What can hang from each mark:
neso: zelo
kevunin: gomo
zelo: futepap lepa neso rupon
gomo: futepap moridog rupon
futepap: gomo zelo
moridog: gomo
rupon: gomo zelo
lepa: zelo

Every row comes from one small tree of marks. Brackets hold a mark, then the marks that hang from it, in alphabetical order. Every link used is in the known rows. Which tree was each row made from?
In the rows, zero is written as 100.
Known rows:
[moridog [gomo [futepap zelo]]]: 97, 80, 105, 83, 105, 111, 75, 118, 116, 102, 126, 104, 98, 102, 118, 116, 103, 88, 95, 121, 103, 90, 118, 99, 93, 103, 95
[moridog [gomo rupon]]: 102, 115, 111, 88, 104, 100, 79, 110, 116, 98, 117, 106, 103, 98, 113, 114, 123, 74, 97, 112, 105, 87, 103, 97, 102, 100, 83
[neso [zelo [futepap gomo]]]: 83, 65, 99, 63, 101, 97, 91, 115, 115, 79, 122, 120, 102, 92, 110, 105, 112, 101, 67, 111, 97, 96, 106, 93, 101, 125, 106
[futepap [gomo moridog] [zelo lepa neso]]: 69, 33, 107, 67, 97, 111, 82, 117, 113, 70, 130, 118, 108, 102, 111, 84, 112, 106, 80, 105, 91, 110, 119, 105, 101, 103, 115
[rupon [gomo moridog] zelo]: 79, 122, 139, 88, 103, 97, 86, 118, 102, 61, 127, 116, 100, 83, 106, 118, 108, 84, 96, 127, 93, 77, 98, 90, 97, 136, 77
[neso [zelo futepap lepa]]: 85, 64, 102, 70, 104, 97, 96, 88, 116, 78, 118, 123, 102, 85, 112, 113, 101, 106, 85, 93, 97, 82, 103, 94, 106, 133, 111
[futepap gomo]: 76, 88, 103, 74, 90, 108, 88, 120, 114, 80, 112, 114, 96, 92, 114, 99, 115, 99, 93, 113, 92, 97, 113, 102, 99, 106, 100
[gomo moridog [rupon [zelo neso]]]: 85, 95, 108, 93, 100, 89, 77, 104, 98, 59, 119, 108, 117, 93, 101, 101, 137, 91, 84, 122, 105, 100, 89, 104, 109, 113, 79
[moridog [gomo [futepap [zelo lepa]] rupon]]: 103, 72, 99, 78, 99, 112, 70, 107, 116, 97, 129, 100, 106, 106, 118, 116, 112, 91, 100, 106, 106, 89, 116, 99, 101, 101, 100
[neso [zelo rupon]]: 86, 100, 84, 74, 98, 87, 89, 98, 109, 75, 114, 122, 103, 93, 99, 112, 112, 92, 69, 86, 99, 101, 101, 95, 106, 123, 91
[futepap [gomo rupon]]: 81, 84, 94, 70, 85, 107, 81, 117, 113, 76, 115, 108, 105, 99, 114, 98, 128, 100, 93, 108, 96, 100, 111, 102, 104, 101, 102
[futepap [zelo lepa neso]]: 90, 53, 95, 89, 103, 101, 82, 100, 119, 81, 122, 115, 101, 106, 110, 106, 101, 114, 103, 86, 97, 91, 112, 100, 102, 98, 121
[zelo lepa]: 82, 90, 108, 90, 98, 105, 96, 76, 112, 80, 105, 117, 94, 82, 118, 114, 98, 107, 121, 88, 96, 74, 104, 103, 106, 117, 106
[lepa [zelo futepap rupon]]: 91, 98, 78, 95, 104, 95, 92, 103, 115, 80, 98, 123, 96, 94, 77, 114, 98, 95, 114, 69, 89, 85, 114, 92, 114, 137, 99
[neso [zelo futepap lepa rupon]]: 83, 74, 92, 74, 101, 94, 99, 77, 117, 70, 113, 128, 103, 90, 98, 108, 101, 100, 84, 68, 95, 83, 105, 93, 108, 142, 107
[futepap gomo [zelo lepa rupon]]: 80, 61, 80, 64, 91, 112, 82, 95, 114, 73, 115, 119, 102, 102, 102, 95, 105, 111, 99, 68, 91, 105, 127, 106, 103, 110, 120
[futepap zelo]: 93, 70, 82, 82, 106, 98, 76, 105, 106, 91, 117, 108, 100, 99, 114, 110, 109, 116, 98, 106, 103, 98, 112, 107, 98, 94, 113
[kevunin [gomo [futepap [zelo neso]] rupon]]: 96, 45, 105, 82, 93, 104, 69, 112, 124, 70, 138, 108, 98, 104, 117, 106, 118, 97, 95, 112, 103, 73, 118, 99, 104, 110, 129
[gomo moridog rupon]: 79, 84, 101, 82, 99, 95, 79, 93, 92, 71, 117, 105, 116, 88, 116, 96, 140, 97, 85, 125, 107, 97, 91, 110, 107, 107, 85
[zelo lepa rupon]: 80, 105, 93, 95, 94, 102, 99, 59, 113, 67, 97, 124, 96, 88, 99, 107, 98, 99, 119, 52, 93, 75, 107, 102, 109, 130, 101
[neso zelo]: 88, 90, 93, 70, 101, 89, 87, 108, 108, 84, 119, 117, 102, 88, 112, 117, 112, 98, 70, 111, 102, 100, 98, 96, 104, 114, 96
[moridog [gomo [futepap [zelo neso]] rupon]]: 103, 70, 101, 84, 99, 108, 69, 122, 120, 96, 132, 99, 107, 114, 115, 112, 116, 86, 90, 111, 106, 93, 115, 96, 99, 95, 97
[rupon gomo [zelo futepap]]: 89, 112, 135, 94, 103, 99, 90, 118, 118, 66, 125, 118, 94, 93, 102, 121, 98, 94, 110, 109, 91, 61, 106, 82, 95, 142, 94
[lepa [zelo neso [rupon gomo]]]: 87, 108, 94, 100, 95, 92, 89, 128, 124, 73, 113, 124, 97, 105, 75, 116, 98, 77, 105, 67, 83, 86, 113, 77, 114, 127, 92

Write each row's tree:
70, 87, 119, 95, 102, 99, 98, 91, 114, 59, 116, 124, 101, 98, 96, 92, 108, 89, 96, 84, 90, 63, 107, 89, 97, 147, 94 => [zelo futepap [rupon [gomo moridog]]]
96, 71, 84, 85, 84, 108, 73, 92, 108, 66, 121, 99, 107, 100, 112, 122, 111, 117, 115, 96, 106, 83, 109, 103, 108, 118, 107 => [gomo futepap [rupon [zelo lepa]]]
92, 65, 110, 82, 91, 105, 75, 104, 120, 71, 130, 108, 96, 95, 120, 109, 119, 94, 102, 116, 103, 66, 113, 100, 105, 117, 120 => [kevunin [gomo futepap rupon]]
79, 45, 119, 77, 103, 107, 76, 106, 108, 69, 135, 114, 96, 86, 121, 100, 112, 95, 87, 137, 101, 77, 116, 107, 100, 123, 116 => [kevunin [gomo [futepap zelo] moridog]]
107, 122, 116, 95, 106, 97, 77, 117, 121, 91, 119, 108, 103, 102, 102, 117, 122, 71, 95, 111, 103, 89, 101, 93, 103, 105, 78 => [moridog [gomo [rupon [zelo neso]]]]
86, 96, 91, 99, 92, 96, 86, 130, 124, 71, 118, 122, 98, 108, 77, 116, 95, 81, 105, 68, 84, 85, 117, 77, 113, 129, 95 => [lepa [zelo neso [rupon [gomo futepap]]]]
84, 93, 88, 72, 97, 93, 94, 80, 111, 71, 113, 126, 102, 87, 101, 114, 104, 95, 81, 71, 97, 93, 103, 95, 109, 130, 99 => [neso [zelo lepa rupon]]
65, 85, 115, 86, 88, 111, 96, 73, 110, 55, 119, 123, 101, 92, 106, 104, 95, 92, 112, 67, 89, 67, 112, 92, 103, 144, 99 => [zelo lepa [rupon [gomo futepap moridog]]]
78, 62, 117, 77, 90, 113, 80, 116, 115, 76, 139, 109, 98, 103, 125, 116, 94, 107, 108, 105, 94, 68, 119, 87, 93, 119, 115 => [rupon [gomo [futepap [zelo lepa]]]]
90, 74, 78, 82, 101, 101, 83, 76, 109, 78, 110, 117, 100, 99, 102, 107, 100, 113, 109, 65, 98, 92, 116, 107, 104, 111, 116 => [futepap [zelo lepa rupon]]
83, 102, 97, 71, 95, 89, 89, 106, 112, 71, 123, 123, 102, 95, 101, 113, 110, 85, 69, 86, 95, 93, 102, 86, 102, 128, 92 => [neso [zelo [rupon gomo]]]
68, 71, 131, 110, 100, 94, 100, 109, 129, 50, 125, 129, 103, 113, 87, 84, 108, 79, 85, 77, 85, 63, 105, 77, 97, 141, 96 => [zelo futepap neso [rupon [gomo moridog]]]
69, 36, 88, 78, 96, 112, 79, 85, 94, 66, 126, 109, 108, 94, 116, 97, 105, 115, 90, 107, 102, 96, 115, 112, 100, 121, 105 => [gomo [futepap [zelo lepa rupon]] moridog]
90, 88, 85, 105, 103, 92, 92, 116, 126, 74, 105, 126, 98, 104, 70, 108, 98, 88, 106, 64, 86, 84, 113, 84, 114, 133, 99 => [lepa [zelo futepap neso rupon]]
87, 82, 121, 99, 101, 102, 96, 105, 127, 61, 113, 123, 96, 94, 93, 109, 98, 103, 109, 90, 89, 77, 108, 92, 104, 135, 104 => [rupon [zelo [futepap gomo] lepa neso]]
81, 59, 104, 61, 99, 101, 96, 98, 118, 76, 120, 124, 102, 87, 112, 107, 104, 105, 79, 95, 94, 88, 108, 94, 105, 132, 112 => [neso [zelo [futepap gomo] lepa]]
75, 60, 128, 83, 100, 106, 82, 105, 110, 67, 130, 116, 94, 80, 122, 102, 113, 88, 89, 138, 99, 70, 110, 104, 100, 129, 108 => [kevunin [gomo futepap moridog]]
77, 40, 90, 52, 93, 113, 74, 101, 101, 73, 127, 109, 115, 98, 117, 88, 125, 113, 88, 104, 98, 113, 117, 114, 107, 101, 117 => [futepap [gomo moridog rupon] [zelo lepa]]
107, 114, 119, 96, 108, 97, 79, 116, 123, 90, 119, 109, 103, 102, 101, 115, 120, 74, 96, 110, 102, 84, 102, 92, 102, 110, 82 => [moridog [gomo [rupon [zelo futepap neso]]]]
86, 37, 89, 67, 88, 110, 75, 116, 123, 74, 130, 111, 110, 116, 109, 92, 119, 110, 92, 83, 94, 106, 122, 100, 106, 93, 127 => [futepap [gomo rupon] [zelo lepa neso]]
96, 69, 86, 95, 84, 102, 71, 113, 114, 64, 126, 98, 109, 111, 106, 117, 118, 110, 101, 104, 106, 89, 107, 97, 104, 110, 101 => [gomo futepap [rupon [zelo neso]]]
